Each row comes from the steps of one path. Every step used is in the known rows, and no mark comes twice. Write the path behind each row, first mark first.
In the rows, zero is written as 128.
Known rows:
zavom/zusut/ziko: [110 100 166 162  90 145 135 102 124 118 170 174 106  76 123 119 150 135
 115 142 146 183 103 123 124 134 172 104 134 109 208 146 119]
mumeso/zusut/pamatuk: [121 133 112  88 131 128 183 135 126 146 120 121 116 130 115 109 107 166
 134 140 153 167  81 143 152 121 125  92 109 114 173 122 140]
gatab/bemaze/zusut/zavom/muma: [150 103  60 136 136 115 153 108 162 152  98 146 126 138 135 170 168 127
 170  72 127 130  84 114 137 101 146 113 125 132 123 143 149]
mumeso/zusut: [126 138 131 123 119 118 170 116 126 152  95 136 107  96 102 117 113 178
 155 167 136 159  96 147 137 118 161  92 112  97 195 138  92]
zusut/zavom: [111 106  83 154 143 125 192 121 158 159 122 146 102  86  78 132 135 165
 158 120 154 105 111  82 160 132 139 142 132 145 168 121 139]
bemaze/gatab/mumeso/zusut/ziko: [129 112 200 111 126 120 157 138  68 124 191 139  90  90 138  70 131 158
 121 147 102 252 146 133 120 139 191  43 141 116 239 163 154]
zusut/mumeso: [ 86 142 121 134 120 121 210 134 164 103 148 162  73  74 148  98 144 178
 166 161 132 129  98  87 151 144 163 125 170 116 171 110 124]
lilut/gatab: [121 171 105 149 106  89 150 104 114 148 107 134  87 123 112  95  75 138
 170 145 113 126 139 129 130  95 162 123 176 144 163 130 139]
zavom/zusut/pamatuk: [102 109 109 139 115 135 183 122 144 131 153 154 102 119 117 122 111 146
 102 130 148 167  83 108 154 137 127 132 137 126 154 113 147]
felel/zusut/ziko: [107 135 163 128 122 128 162 117 104 114 152 166 125 109 115 119 158 128
 144 135 148 146 123 126 108 111 168 138 119  86 183 148 111]
gatab/ziko: [105 135 166 145  90 122 175  98 123 128 132 133 127  93 100 118 141 154
 183 110 144 100 102  93 158 153 184 128 177 117 187 143 135]
pepes/zusut/zavom: [131 111  65 129 146 133 193 106  99 179 114 170 107 105  64 127 112 122
 134 133 153 127 123  79 153 133 132 150  83 118 183 121 142]
pepes/muma/pamatuk/zusut/bemaze/gatab: [111 149 102 116 106 136  77 134 135 127 125 125 110 158 142 130 108 110
 113  68  68 202 172 134 126 110 106  59 143 134  99 148 132]
lilut/gatab/ziko/zusut/zavom: [150 120 157 137 140 115 170 107  85 157 121 166 119 127  51 106 102 123
 165 121 113 136 137 108 133 104 150 112 128 171 193 142 166]
lilut/gatab/bemaze/zusut: [153 161 104 115 141  98 103  84 105 171 101 148 106 147 148 107  78 138
 197 113  81 154 110 159 121  90 144  81 177 128 151 158 160]
pepes/muma/pamatuk/zusut: [116 169 127 146  84 154 146 154 181 135  89 139 112 129 114 136 118 117
 126 117  70 183 125 104 141 136 122 106 117  88 127 141  71]
zavom/muma: [112 158  97 170  71  99 181 108 164  98  95 125 109 119 133 144 148 139
 149 128 141 113 110 106 138 111 183 150 150 115 129 115 100]
zusut/zavom/muma: [122 116  60 174 105 107 195 129 171 126 107 131 107 110 102 157 169 134
 140 105 158 105 112  79 148 109 165 152 124 145 137 112 125]
felel/zusut/pamatuk/muma/pepes: [151 150 107 111 138 146 157 116 171 104 132 134 129 119 112 120 117 131
 127 119 141  99 104 120 157 105 160 200 123  88 129 142 128]
zavom/muma/pamatuk/zusut/bemaze/gatab/ziko: [130 118 116 108  75 113 101 115 115  90 149 115  99 153 156 124 127  95
 124  22  84 185 170 126 106 136 141  63 171 141  98 139 147]
muma/pamatuk: [107 178 115 137 124 138 188 114 153 151 112 161  77 112  97 107 106 155
 156 134  96 137 123  94 141 162  98 147 149 119 119 138  95]
muma/pamatuk/zusut: [119 155 119 125 111 140 167 127 164 143 103 153  68  99 106 110  80 145
 129 112  71 183 131 118 123 167 103 109 131  92 124 123  77]
felel/zusut/ziko/gatab: [103 148 174 135 139 111 150 110  69 127 160 167 128 147  91 119 107 124
 124 156 130 154 143 150  82  96 177 102 127 125 188 121 112]
bemaze/zusut/pamatuk/muma/pepes: [188 148 118 117 133 162 147  98 186 106 132 137 122  98 120 130  95 156
 122 107 110 125 107 152 176 111 147 161 139  95 130 148 156]
pepes/muma/pamatuk/zusut/ziko/gatab/tunam: [130 157 200 137  85 142 120 152 115 148 145  96 144 158 110  99  91  67
 112 131 104 186 152 127  82 171 150  63 149 156 192 174 113]
felel/zusut/zavom/muma/pamatuk: [131 139  62 136 138 122 229 149 158 143 101 175  86 148  85 154 162 106
 115 103 113 132 133  65 116 120 108 181  86 106  87 138  75]
lilut/gatab/ziko/zusut/bemaze: [127 125 156 103 123 126  98  83  65 116 117 142 133 141 108  97 114 113
 180 110  98 122 133 153 123  86 154  88 166 171 165 152 189]
lilut/gatab/bemaze/zusut/pamatuk/muma: [157 162  77  78 128 118  88 109 144 155 126 119 157 175 169  90  79 104
 163  70  96 145  67 137 123  64 147 104 198 135 119 166 204]
pamatuk/muma/pepes: [150 160 121 161 104 140 125  84 193 106 110 123 113  61 114 119 121 162
 156 135 129  84 109 120 163 123 197 174 156 105 162 152 106]
lilut/gatab/ziko: [123 151 150 142  83  97 147 102  94 139 127 125 108 125 108  94  97 126
 184 113 120 112 130 107 139 115 192 109 202 142 190 149 157]

Which path is each row?
[169 159 199 110 116 127 135  80 120  95 162 135 152 133  88 103  89 138
 134  95 124 155 141 130 155 119 157 141 149 137 159 145 175]
bemaze/gatab/ziko/zusut/pamatuk/muma/pepes
[151 128  53 132 109 145 101  65 107  90  94 130  98 110 150 154 148  89
 135 124 138 106 144 140 157 106 159 156  98 122 134 119 148]
zavom/muma/pepes/zusut/bemaze
[173 109 161 174 121 139 181  90 143 100 100 155 120  95  65 164 171 125
 151 120 136 111 136 107 166 130 169 155  81 144 171 133 131]
gatab/ziko/zusut/zavom/muma/pepes
[174 121  81 160 176 108 115  76 132 142 101 144 104 142 109 182 111 130
 153 114 103 131 129 162 140 105 154  95 112 166 137 121 154]
ziko/gatab/bemaze/zusut/zavom/muma/pepes
[ 99 107 140 116 112 105 105  82  77 115 171 117 123 125 128 114 131 151
 173  61 147 121 147 125 143 130 169  81 202 165 158 153 200]
zusut/bemaze/gatab/ziko
[137 107 147 156 100 122 201 113 131 110 103 158 143 123  66 154 177 120
 146 102 140 126 109  86 139 118 167 141  97 145 161 131 131]
gatab/ziko/zusut/zavom/muma
[ 95 147 162 154 118 115 132 102  88 122 163 146 124 122 101 109 100 136
 138 151 135 150 134 144 109 117 179  80 162 161 195 109 140]
zusut/ziko/gatab
[123 159 131 101 118 149 171 121 166 114 115 143 164 139  98 102 105 138
 123 125 122 139  72 116 131  95 139 161 130 124 124 120 146]
ziko/zusut/pamatuk/muma
[151 102  97 147 161 138 199 117 145 167 117 173  96  93  77 151 116 184
 148 116 118 133 125 125 162 123 125 128 105 122 154 142 138]
bemaze/zusut/zavom
[119  86 145 108  95 108  86 100  87 109 163 108 119 111 134 115 106 135
 154  41 118 166 159 147 131 132 181  42 180 145 165 136 182]
pamatuk/zusut/bemaze/gatab/ziko
[135  98  95 125 150 127 184 130 135 176 103 142 105  85  72 131 128 177
 144 145 153 144 100 121 147 126 147  92  88 124 197 144 115]
mumeso/zusut/zavom
[ 91 107 128 147 113 132 199 132 160 105 160 196  63  70 145 105 143 170
 124 173 126 171  85  86 141 152 170 115 148  96 186 120 106]
zavom/zusut/mumeso
[139 138 110 111 141 136 197 123 136 136 131 152 111 132 115 138  95 172
 136 115 118 155 104 146 165 124 107 128 135 112 125 119 162]
bemaze/zusut/pamatuk
[145 163 108 188  87 110 152  87 174  83  93 123  84  89 128 156 141 143
 153 140 136 104 134 129 166 123 179 165 133 110 141 115  96]
zavom/muma/pepes
[106 109 168 109 126 153 126  82  96 103 118 150 149 110 100 120 155 144
 173 107 125 114 108 139 140 125 152 106 142 152 163 147 167]
gatab/ziko/zusut/bemaze
[116 183  95 155  87 119 194 118 171 115  94 149  82 134 126 131 133 124
 138 118  99 137 121  88 123 137 119 158 145 113  92 125  79]
zavom/muma/pamatuk
[124 142 154 118  99 166 133 132 150 122 146 155  84  86 126  99 113 119
 124 102  83 205 139 126 107 159 116  84 131 103 157 137 101]
muma/pamatuk/zusut/ziko
[146 155  90 145 101 125 191 103 132  67 117 174  57  92 161 131 146 109
 128 178 128 141 135  96 156 130 178 160  99  80 172 101 113]
zavom/muma/pepes/zusut/mumeso
[155 127 207 138 126 109 157  99  70 151 168 121 133 128  98  99  75 139
 141 151 134 152 150 175  91 155 168  80 169 162 213 172 154]
bemaze/zusut/ziko/gatab/tunam
[109 134 182 101 122 140 199 109 110 116 135 150 153 138  84 111 123 140
 152 115 136 144  97 114 157 144 123 131 134 141 160 121 169]
gatab/ziko/zusut/pamatuk
[117 111 121 116 125  79 124  89  85 149 158  72 117 126 130  82  99 145
 176  96 171 115 158 135 123 158 147 106 205 192 158 169 192]
zusut/bemaze/gatab/tunam
[127 127 165 115 134  99 189 137  85 147 147 135  71 103 121  78  97 180
 132 159  91 234 136 126 138 145 182  67 141 106 205 152 130]
bemaze/gatab/mumeso/zusut
[130 122 169 116 102 139 135 112 107 129 139 141 120  86 126 106 146 157
 142 154 150 181 104 149 120 116 175  67 116 105 223 156 114]
mumeso/zusut/ziko
[145 155 107 121 114 156 154 102 151  91 137 171  90  62 145  94 120 126
 134 172 121 124 114  88 156 131 192 169 126  72 192 140 120]
pamatuk/muma/pepes/zusut/mumeso
[103 146 115 110 123 147 198 164 187 110 145 176  39  78 149  90 108 151
 129 133  66 193 123  94 129 177 112  94 140  88 138 110  90]
muma/pamatuk/zusut/mumeso
[118 144 204 138 109 127 184  90 105 121 110 164 140 111  70 120 130 155
 172 140 122 137 108 119 138 141 160 125 130 117 183 136 123]
gatab/ziko/zusut
[171  97  78 177 109 125 153 122 197 103  92 121  73  64 108 172 136 127
 120 104 129 140 146 123 164 127 170 132  86 119 153  99 108]
pamatuk/zusut/zavom/muma/pepes
[118 130 129  83 141 140 174 163 120 132 146 107 139 141 118  69  82 133
  88 156  88 189  72 121 128 118 202  83 156 132 192 136 158]
ziko/gatab/mumeso/zusut/pamatuk/muma
[142 149  99 148 139 139 217 127 165 138  81 187  93 138  66 140 139 121
 116 123  91 156 128  87 116 126  83 160  73 144  92 120  90]
ziko/zusut/zavom/muma/pamatuk
[109 167  92 126 127  85  95  83 114 166 110 119 109 142 148  91  97 115
 206 116 119 122  97 117 121 100 157  93 198 152 158 139 166]
lilut/gatab/bemaze
[ 93 126 191 127 154 128 183 146  63 110 180 164 109 127 108  87 123 116
 111 166  89 191 141 126 102 135 202 108 141 118 209 132 134]
felel/zusut/ziko/gatab/mumeso
[129 154  99  84 152 128 102 102 134 154 137 127 178 187 137 114  66 126
 144  86 104 144  61 151 116  93 155  86 182 146 121 135 184]
ziko/gatab/bemaze/zusut/pamatuk/muma
[125 160 140 144  79 125 128 130 128  99 139 146  94 150 127 119  94  82
  86 113  71 209 158 143  69 126 150  61 134 133 137  98  91]
zavom/muma/pamatuk/zusut/ziko/gatab
[101 122 120 126 105 126 187 156 179  94 141 155  71  63 153  99 120 164
 143 142 107 174 107 109 140 151 170  86 145  88 177  94 111]
pamatuk/zusut/mumeso
[126 129  89 148 116 164 160 172 188 162 100 147 107 120  88 152 133 109
 117  97  87 170 130  77 149 140 108 106  90 113 134 145  99]
pepes/muma/pamatuk/zusut/zavom
[137 112 182 135 145 102 191  97  77 152 148 170 128 128  42 121 110 157
 152  98 134 162 159 105 134 130 139 103 118 165 182 139 160]
bemaze/gatab/ziko/zusut/zavom
[143 155  99 129 117 150 140 104 194  99 134 109 127  91 127 111 110 146
 137 112 148  94  99 113 178 123 163 181 159 123 138 132 158]
zusut/pamatuk/muma/pepes
[139 163 192 134 101 104 154  90  75 135 108 157 120 137  79  94  87 126
 175 146  97 144 137 134 121 105 162 111 156 139 189 142 147]
lilut/gatab/ziko/zusut
[104 111 156 111 169 122 147 110  81 106 149 153  95 119 122  84 116 160
 142 128  71 204 156 141 137 133 144  95 148 158 144 133 190]
ziko/zusut/bemaze/gatab/mumeso
[149 133  87 116 151 122  85  48  54 129 138 145  81 114 120 119  81 130
 143 122 129 149 192 158 153 117 129 112 119 142 155 126 176]
muma/pepes/zusut/bemaze/gatab
[108 120  81  98 128 162 108 122 156 129 115 134  79 101 131 110 107 135
 135  83  73 162 134 139 126 152  92  90 141 124 103 128 127]
muma/pamatuk/zusut/bemaze
